In the rows, 128 means zero.
Known rows, with every step that occurs:
T -> N: [128 114 120 133 145 163 110 154 117 143  96 130 126  89 119 127 107 132
 159  99 108 135 117  88 159 147 142 136 140 125 102 138 129]
H -> Z -> S -> Q -> N -> T: [132 134 117 129 163 122 111 183 128 159 207 115 119  94 127  71  87 133
 149 101 126 123 135  81 231 104 109 125 141 143 112 113 126]
H -> Z -> S -> Q -> N: [137 106 114 144 157 160 115 210 122 138 190 119 117 104 124  94  91 138
 166  92 127 104 126  83 230 125 112 132 141 145 111 111 137]
A -> K -> E: [ 86 168 135 156 148 157 108  98 135 117 155 121 148  73  95 128 119 148
 125 124 124 142 115 131  99 128 131 121 142 113 105 142 137]
K -> S -> Z -> A: [ 99 132 122 116 121 169 106 106 132  97 159 119 118  82 125 158 156 114
 129 105  99 124 122 117 159 133 152 114 139  82 127 154 126]
R -> Q -> N: [113 117 118 130 137 125  99 147 141 127 142 140 132  94 121 150  91 112
 168 101 123 116 126  96 150 119 144 124 127 124 127 128 124]
A -> K: [106 160 132 136 163 145 104 108 138 104 144 111 136  83  98 129 122 125
 135 111 121 121 118 132 126 113 119 112 135  88 124 146 123]
R -> Q: [104 109 121 128 126 135 120 119 146 123  85 142 126 100 113 145 105 115
 150 111 121 125 127 116 113 133 156 128 117 120 123 140 128]
E -> K -> A -> Z -> S -> Q: [148 113 123 144 109 190 154 187 149 142 194 126 120  85 128  82 106 136
 122  98  99 112 156  97 197 170 188 143 146 161  93 131 140]
S -> K -> A: [139 181  90 133 135 187 136 146 135 162 164 155 120 107 108 102 123 150
 153 111 110 124 139  98 143 149  80 138 125 129 106 165 130]
K -> A -> Z -> S -> Q -> N: [150 114 101 149 119 187 132 221 144 152 221 128 120  97 144  91  99 155
 144  92 109 110 143  74 224 133 152 129 157 153 111 121 133]
H -> Z -> S -> K: [152 156  83 134 157 174 144 174 124 148 134 154 106 141  79  81 108 129
 145  93 127 105 127  91 165 126  55 141 121 125 104 170 144]
S -> Z -> A: [107 121 126 122 129 178 108 115 134 119 138 131 116 109 118 132 151 138
 134 103  96 122 121 116 135 152 104 122 138  90 123 130 132]
K -> S -> Q: [ 96 126 146 143 119 164 113 133 130 105 164 111 119  77 153 142 117 102
 169 118 124 124 137 106 216 122 196 106 141 120 120 140 118]
N -> Q -> S: [140 174 110 135 126 152 139 131 117 132  96 122 126 123 123 136 136 140
 143 119 119 128 134 117 176 130 135 100 116 120 112 102 120]
E -> K -> S -> Z -> A: [106 142 144 110 125 151 105  93 133  87 182 115 129  63 117 156 148  89
 125 104  93 117 131 120 159 155 182 129 134  91 116 152 128]
Q -> S: [108 164 110 133 133 157 138 139 122 123 126 129 134 117 121 140 150 126
 158 116 122 123 131 134 125 150 129 103 123 123 116 125 114]
K -> S -> Q -> R: [ 73 135 144 138 154 168 110 138 129 103 193 117 119  68 141 139 119 129
 174  94 153 132 142  93 224 117 161 115 140 106 110 153 125]
A -> K -> S -> Q: [ 78 157 154 144 136 155 107 116 135  87 167  96 129  58 139 136 114 100
 148 116 133 123 131 121 206 105 187  97 144 105 124 149 121]
A -> Z -> S -> K -> E: [141 161  92 162 109 202 149 158 140 154 155 168 116 133  99  96 108 142
 125 106 117 127 136  81 142 136 107 131 148 142  94 166 154]
T -> N -> Q -> L: [125 143 131 139 117 181 122 157 123 119  62 110 116 111 120 104 108 138
 151 107  93 140 125  82 201 146 125 122 140 116 115 135 130]
R -> Q -> N -> T: [109 146 121 115 147  93  97 127 145 150 162 132 132  83 128 124  87 109
 148 108 123 134 135  93 160 104 138 119 129 125 125 126 115]
J -> E -> K -> S -> Z -> A: [126 126 135 104 131 119 105 105 141  83 176 126 116  71 118 135 135  80
 136  89  91 128 126 126 138 162 192 131 140 101 111 162 133]
J -> E -> K: [161 118 138 119 154  94 113 123 142 106 165 137 123  90 110 114  99  87
 171  89  97 128 131 124 114 175 190 143 131 134  96 148 129]
H -> Z: [131 137 105 120 164 139 115 150 125 128 124 132 121  94  92 112 116 142
 157 118 117 120 118 104 130 119  85 133 117 117 116 132 120]
T -> N -> Q: [164 121 120 136 135 159 114 144 114 150  70 121 119  94 121 122  91 147
 146 100 106 140 119  73 214 126 151 130 131 119  99 111 136]
Q -> N -> T: [130 159 123 120 160 106  89 131 135 151 209 119 129  90 131 116 104 120
 157 109 114 132 133  89 181 102 125 116 141 116 122 124 110]
P -> Q: [132 133 118 148 129 170 109 111 137 109 192 117 129 127 128 146 113 166
 175 104 118 125 128  94 174 138 170 117 137 121 111 150 130]
E -> K -> S -> Q: [105 138 170 135 124 147 112 118 131  94 192 107 130  52 145 145 110  78
 161 112 115 118 146 110 214 150 231 121 134 133 108 140 122]
H -> Z -> A -> K -> S: [115 170 118 107 166 120  89 117 133  78 151 110 123  50  91 134 124  99
 112 109 124 119 108 113 149  96 102 105 123  63 135 179 114]
N -> Q -> S -> Z -> A: [119 164 116 121 115 173 132 119 123 124 103 124 118 119 122 131 158 146
 121 110 104 126 127 122 165 147 109 102 126  97 119 103 131]
R -> Q -> S: [ 87 150 108 127 117 143 146 130 134 120  74 140 136 107 115 149 130 111
 148 117 133 124 134 136 100 151 143 107 109 133 119 129 119]
K -> A -> Z -> S: [160 103  69 140 118 188 155 188 150 152 173 135 118 108 105  96 124 164
 104 101  94 116 139 100 148 137 148 141 144 131 103 155 135]
N -> Q: [164 130 120 138 135 153 115 117 127 137 109 122 114 113 121 130 109 143
 146 112 107 129 126  95 196 112 145 119 124 104 113 111 126]
H -> Z -> A -> K -> S -> Q: [ 99 163 144 122 150 143  97 138 132  87 149 107 116  52 121 115 112 103
 131 114 134 121 118 105 200 108 114  99 130  90 133 155 120]
A -> Z -> S -> Q -> R: [104 103 119 150 145 195 139 187 143 131 181 136 107 108 128  92 110 158
 146  76 142 121 148  80 214 126 123 128 152 124 103 142 143]

Rows:
[121 151 133 124 163 141  88 108 140 104 137 122 123  91 102 122 126 114
 118  99 114 120 108 121 123 128  79 106 131  63 135 159 124]	Z -> A -> K
[ 66 157 152 129 169 158  93 126 136  86 191 114 119  57 130 125 122 118
 141  85 155 129 130  99 215 113 111 104 140  70 123 171 128]	Z -> A -> K -> S -> Q -> R
[126 126 160 129 129 118 115 130 139  88 181 117 117  65 148 125  97  68
 175  97 116 129 142 113 195 158 243 122 141 142 105 149 125]	J -> E -> K -> S -> Q
[114 133 140 141 131 152  93 158 127 107 212 112 125  74 159 151 101 102
 185 106 126 116 134  85 239 108 183 107 148 126 126 127 117]	K -> S -> Q -> N
[101 165 135 145 150 158  91 102 138 115 149 131 134  81  97 125 126 139
 109 114 118 141 107 120  98 142  89 116 137  88 117 152 137]	Z -> A -> K -> E
[125 210  75 120  87 177 171 172 158 152 106 176 123 104 110 106 117 134
 125 120 120 125 154  94 111 137  91 115 122 149 116 157 125]	R -> Q -> S -> K -> A -> Z
[168 114  90 131 122 173 154 176 150 142 197 132 127  87  97  95 119 141
 102  95  86 110 147 103 146 163 177 154 138 141  92 155 136]	E -> K -> A -> Z -> S
[ 61 200 129 144 129 178 124 100 130 108 139 123 150  79  97 132 156 149
 102 124 122 142 116 149  84 153  96 105 141 105 108 128 143]	Q -> S -> Z -> A -> K -> E
[123 145 143 118 138 126 109  95 130  89 197 109 139  50 115 166 121  72
 149 111 105 116 139 117 165 140 236 129 126 112 106 163 116]	E -> K -> S
[ 66 132 131 132 107 167 130 134 151  96  74 128 122 112 113 122 121 108
 157 117 107 125 132 120 107 157 127 120 127 116 134 159 121]	R -> Q -> L
[ 94  96 127 154 164 189 131 169 130 132 186 123 113 111 128  99 119 158
 158  76 148 122 141  96 212 145 128 135 141 121  96 142 146]	Z -> S -> Q -> R
[158 189  83 127 110 189 145 167 155 157 158 166 113 104 112  94 116 147
 136 113 100 123 147  76 145 126  86 126 139 132 114 161 124]	S -> K -> A -> Z
[107 160 129 119 152 129  86 100 138  79 164 107 125  61 113 150 132  88
 119 105 119 121 112 119 153 104 141  99 133  57 136 184 115]	Z -> A -> K -> S
[150 148  95 147 140 187 143 153 128 150 146 152 106 152 101 100 113 118
 150  88 119 107 132  97 171 139  97 134 132 119 105 177 145]	Z -> S -> K
[159 154 110 117 116 162 136 152 156 135 188 139 134  63 110 112 118 135
 121 116  85 121 151  96 127 153 163 142 135 138 101 138 120]	E -> K -> A -> Z
[ 98 139 119 143 161 172 108 119 136 109 221 123 129 113 119 138 116 184
 181  83 149 133 135  84 185 129 133 126 137 105  99 159 136]	P -> Q -> R
[ 74 201 126 128 133 178 118  98 136  83 167 105 142 105 107 136 153 156
 119 104 124 123 121 139 137 142 108  92 139  88 122 142 138]	P -> Q -> S -> Z -> A -> K
[ 85 153 145 120 123 153 124  87 131  86 193 102 148  47 112 167 142 101
 142 114  97 119 144 136 159 139 240 135 138 122  99 138 130]	E -> K -> S -> Z
[141 136 122 136 130 135 117 181 147 157 219 122 115 102 149  80  90 124
 135  99 116 124 148  70 238  98 148 113 160 139 118 116 123]	A -> Z -> S -> Q -> N -> T
[134 167 122 130 148 119  90 120 139 136 252 110 134 107 139 122  96 147
 168 104 121 134 135  76 209 103 154 112 146 123 116 134 118]	P -> Q -> N -> T
[ 57 172 131 129 135 164 120  83 135  79 166  91 146  50 105 160 146 124
 127 117 115 125 127 148 150  94 195 113 148  95 114 149 131]	A -> K -> S -> Z
[108 160 143 127 140 112  89 138 134 133 226 106 128  68 161 122  99 101
 163 115 126 133 142  83 246  93 177 103 149 125 123 126 108]	K -> S -> Q -> N -> T
[ 97 163 127 129 151 134 101  95 135  81 168  98 139  53 108 159 125  96
 133 115 122 122 121 130 154  89 180 103 136  81 126 175 116]	A -> K -> S
[105 129 114 153  90 225 160 208 154 122 151 118 107 119 134  67 129 154
 131 109  93 120 149  99 186 166 131 123 158 146 119 153 131]	K -> A -> Z -> S -> Q -> L
[143 102 101 152 107 204 156 199 147 151 170 129 111 104 137  80 112 158
 123 101 106 117 147  93 199 146 158 131 150 150 105 131 139]	K -> A -> Z -> S -> Q
[ 98 217 109 155 118 187 145 130 121 146 134 162 135 127 109 123 131 135
 154 125 133 137 135 113 113 157  85 113 129 146  98 145 138]	Q -> S -> K -> E
[142 219  75 125 100 194 163 178 147 155 144 166 121 110 115  99 134 145
 132 119 110 122 152  91 133 134  80 112 132 141 113 153 119]	Q -> S -> K -> A -> Z
[102 169 114 132 111 185 153 139 108 136  72 113 136  96 120 135 139 161
 137 113 111 140 132 120 185 137 158 118 137 141  93  85 142]	T -> N -> Q -> S -> Z
[ 75 193 128 121 144 164 120 107 133  97 128 115 137  91 100 131 160 130
 110 109 118 122 119 150 111 138  85  97 136  81 129 134 130]	Q -> S -> Z -> A -> K
[130 138 121 133 167 153 111 123 127 133 142 127 115  99 113 127 112 166
 153  89 137 136 134  83 204 107 112 127 124  93 102 127 132]	N -> Q -> R
[123  83 129 159 132 191 136 167 129 136 153 118 110 126 135  98 113 136
 152  95 120 113 134 108 206 154 159 126 144 138 108 128 142]	Z -> S -> Q
[105 205  80 125 115 175 164 154 137 158 107 163 131 109 106 111 126 139
 144 115 129 128 146 119 112 162  84 126 108 148 107 156 128]	R -> Q -> S -> K -> A
[ 68 171 115 134 118 182 152 124 123 118 130 120 140 107 117 144 169 149
 150 121 114 123 138 151 123 146 150 111 135 132 106 106 130]	Q -> S -> Z
[ 52 182 127 116 132 152 126 105 144  93  89 123 140  82  95 134 146 119
 102 108 127 123 121 155  92 138  99  99 125  90 129 138 135]	R -> Q -> S -> Z -> A -> K
[ 89 162 135 123 150 165 101  95 141  99 139 114 128  83 100 126 145 131
 114 102 108 120 113 138 125 129  93 111 143  72 130 142 135]	S -> Z -> A -> K
[130 165  89 154 143 182 144 159 123 156 144 160 121 123  77  85 106 152
 132 107 129 127 123  93 134 142  70 146 130 146  88 162 156]	H -> Z -> S -> K -> E
[172 223  76 125  96 187 167 173 144 162 124 160 114 116 118  94 120 158
 123 120 108 128 152  78 171 118  84 110 127 139 110 134 124]	N -> Q -> S -> K -> A -> Z
